Known rows, with every step that occurs:
W-L-B-X-R-U: [ 2.62  0.31 -2.05  2.36 -2.74  4.57 -0.73 -0.68 -2.96 -3.14  2.00 -0.47
 -1.20  0.02 -3.41 -0.35 -2.16  0.33]
B-X-W-L-R-U: [ 2.56 -1.42 -5.35  1.20 -3.65  3.61 -1.04  0.23 -3.58 -2.70  0.76 -0.77
 -1.08 -0.31 -4.11  1.43 -3.61  1.46]
U-W-L-B-X: [ 2.38  0.05 -3.44  1.22 -2.09  5.16  0.23 -0.88 -3.03 -2.68  2.57 -2.12
 -1.27 -1.50 -2.76  0.38 -2.73 -0.88]
M-L-B-X: [ 0.48  0.83 -1.45  0.67 -0.66  3.40 -0.72 -0.33 -1.16 -3.68  2.07 -0.46
 -1.88 -1.60 -3.42  0.53 -2.77 -0.77]
U-R-L-B-X-W: [ 1.41 -0.89 -4.18  1.24 -2.40  4.44 -2.11 -0.36 -1.21 -2.85  1.50 -1.12
 -1.14 -1.58 -3.81  0.45 -3.18  0.70]
R-U-W-L-B-X-M: [ 3.31  0.18 -4.73  0.46 -3.98  4.56 -0.50 -1.50 -3.57 -1.75  4.05 -2.47
 -1.76 -1.04 -1.24 -1.05 -3.53  0.00]
X-W-L: [ 0.16 -1.70 -2.56 -0.63 -1.55  3.62 -0.20  0.31 -1.92 -0.42  0.94 -1.65
 -0.56 -0.31 -3.17  0.59 -2.55  0.18]
R-L-B-X: [ 1.02  0.47 -2.25  1.79 -1.10  4.39 -1.23 -1.42 -3.10 -2.50  1.19 -0.65
 -0.40 -1.83 -3.66 -0.20 -3.05 -0.85]
R-L-B: [ 0.15 -0.40 -2.09  1.42 -0.51  4.53 -0.58 -1.15 -2.74 -1.03  0.95 -0.96
  0.35 -2.00 -3.06 -0.64 -2.55 -0.74]
U-W-L: [ 1.24 -1.72 -3.51  0.57 -1.80  4.10  1.28  0.39 -2.83  0.01  1.58 -1.63
 -0.20 -1.11 -1.24  0.44 -2.64 -0.52]
U-W-L-B: [ 1.58 -0.78 -3.11  0.80 -1.55  5.42  0.75 -0.66 -2.76 -1.09  2.45 -2.41
 -0.60 -1.79 -2.25  0.01 -2.24 -0.71]
U-R-L-B-X: [ 1.70  0.13 -3.62  2.43 -1.88  4.08 -1.10 -0.24 -2.33 -2.77  1.63 -0.78
 -0.43 -1.75 -2.78 -0.15 -2.60 -0.41]
M-X: [-0.34 -0.85 -1.04  0.28  0.67  3.39 -0.85  0.73 -2.97 -2.04  1.96  0.24
  0.20 -2.18 -2.30 -0.17 -1.75 -2.97]
M-L: [-0.60 -0.97 -1.63  0.11 -0.26  2.35  0.30  1.04 -0.86 -1.00  1.03  0.03
 -0.73 -1.30 -2.00  0.65 -2.68 -0.35]
U-W: [ 0.34 -1.87 -2.11 -0.21 -0.99  3.76  0.46  1.01 -1.89 -0.30  1.75 -0.75
 -0.21 -2.28 -0.54  0.19 -2.71 -0.90]
B-L: [-0.83 -1.39 -0.70 -0.59 -0.61  2.15  0.34  0.78 -1.37 -0.77  0.95  0.32
 -0.27 -1.26 -1.97  0.47 -2.12 -0.38]
L-R: [ 0.21 -1.26 -1.68  0.93 -0.46  2.57  0.17  1.41 -2.96 -0.79  0.52 -0.78
  0.25 -1.27 -1.38  0.67 -1.79 -1.07]
L-B-X: [ 0.67  0.84 -0.38  0.33 -0.55  3.91 -1.17 -0.37 -2.37 -3.22  2.32 -0.83
 -1.02 -2.11 -2.80 -0.36 -2.08 -1.79]
M-L-R-U: [ 0.91 -1.43 -3.99  1.56 -1.92  2.53 -0.01  1.29 -2.21 -1.82  0.59  0.62
 -0.56 -1.48 -2.40  1.01 -3.17  1.02]

Rows:
[ 0.22 -0.84 -2.98  0.33 -1.00  0.98  0.57  0.96 -1.56  0.01  1.40 -1.76
 -1.13  0.30 -0.21  0.58 -2.47 -0.10] -> X-M-L-R
[ 0.91  0.39  0.60  1.18 -0.47  3.59 -1.02  0.06 -1.40 -2.92  2.01 -0.61
 -1.21 -0.44 -2.26 -0.02 -1.43 -1.00] -> L-B-X-R
[ 2.04 -2.02 -4.64  1.76 -1.99  3.84  1.43  0.76 -3.47 -0.27  0.76 -2.23
 -0.04 -0.65 -1.41  1.41 -2.53 -0.12] -> U-W-L-R
[-0.22  0.39 -1.26 -0.59 -0.57  2.48 -0.30 -0.44 -0.75 -0.80  3.00 -2.14
 -1.67 -0.81 -1.05 -0.75 -2.32 -0.62] -> X-M-L-B
[ 0.35  0.40 -2.07 -0.60 -1.34  1.04 -0.23  0.26 -1.23 -1.22  2.41 -1.06
 -1.90  0.08 -0.70  0.08 -3.20 -0.58] -> B-X-M-L
[ 2.72 -1.41 -3.83  2.51 -1.98  6.06 -0.58 -0.71 -3.10 -2.78  2.90 -0.52
 -0.77 -1.09 -3.00 -0.10 -2.04 -0.53] -> M-X-R-U-W-L-B
[ 0.69 -1.95 -2.99  0.92 -2.18  2.35  0.07  1.06 -2.66 -1.49  0.56  0.88
 -0.19 -1.39 -2.40  0.84 -2.61  0.91] -> B-L-R-U
[ 1.19 -1.05 -3.10  1.73 -1.23  3.00  1.03  0.78 -3.82 -0.56  0.36 -1.75
  0.27 -0.08 -2.21  0.98 -1.74 -0.63] -> W-L-R
[ 1.81 -2.02 -5.77  0.51 -3.19  2.27  0.51  0.82 -1.89 -0.19  2.17 -1.10
 -1.39 -0.85  0.38  0.55 -3.93  1.39] -> X-M-L-R-U-W
[ 0.47 -0.82 -1.15  2.22 -0.56  4.26 -0.52 -0.74 -1.82 -0.69  0.57 -0.73
  0.07 -0.28 -2.64 -0.41 -1.93  0.13] -> X-R-L-B
[ 1.55 -2.91 -4.64  0.87 -3.00  3.25  0.47  1.03 -2.39 -1.27  1.06  0.59
 -0.49 -1.91 -1.51  1.28 -3.29  1.54] -> B-L-R-U-W
[ 2.65 -1.16 -6.04  0.88 -3.72  2.06 -0.21  0.49 -2.22 -1.64  2.44 -0.82
 -2.17 -0.54 -0.24  1.07 -4.37  1.36] -> B-X-M-L-R-U-W
[ 1.63 -2.31 -5.03  0.79 -3.12  3.80 -0.57  0.56 -3.11 -1.18  0.49 -1.00
 -0.34 -0.62 -3.57  1.10 -3.09  1.56] -> X-W-L-R-U
[ 0.96 -1.42 -2.91  1.25 -1.89  3.07 -0.33  1.16 -3.40 -1.36  0.90  0.26
  0.25 -1.90 -1.74  0.16 -2.52 -0.09] -> L-R-U
[ 0.81 -0.75 -3.30  2.20 -1.31  4.27 -0.51  0.03 -2.11 -1.18  1.49 -0.96
  0.22 -2.07 -2.20 -0.60 -2.08 -0.33] -> U-R-L-B
[ 0.64 -0.77 -2.77  0.18 -0.29  5.30 -1.49 -1.06 -2.64 -3.08  2.35 -1.87
 -0.78 -1.42 -5.08  0.22 -1.84 -1.54] -> M-X-W-L-B
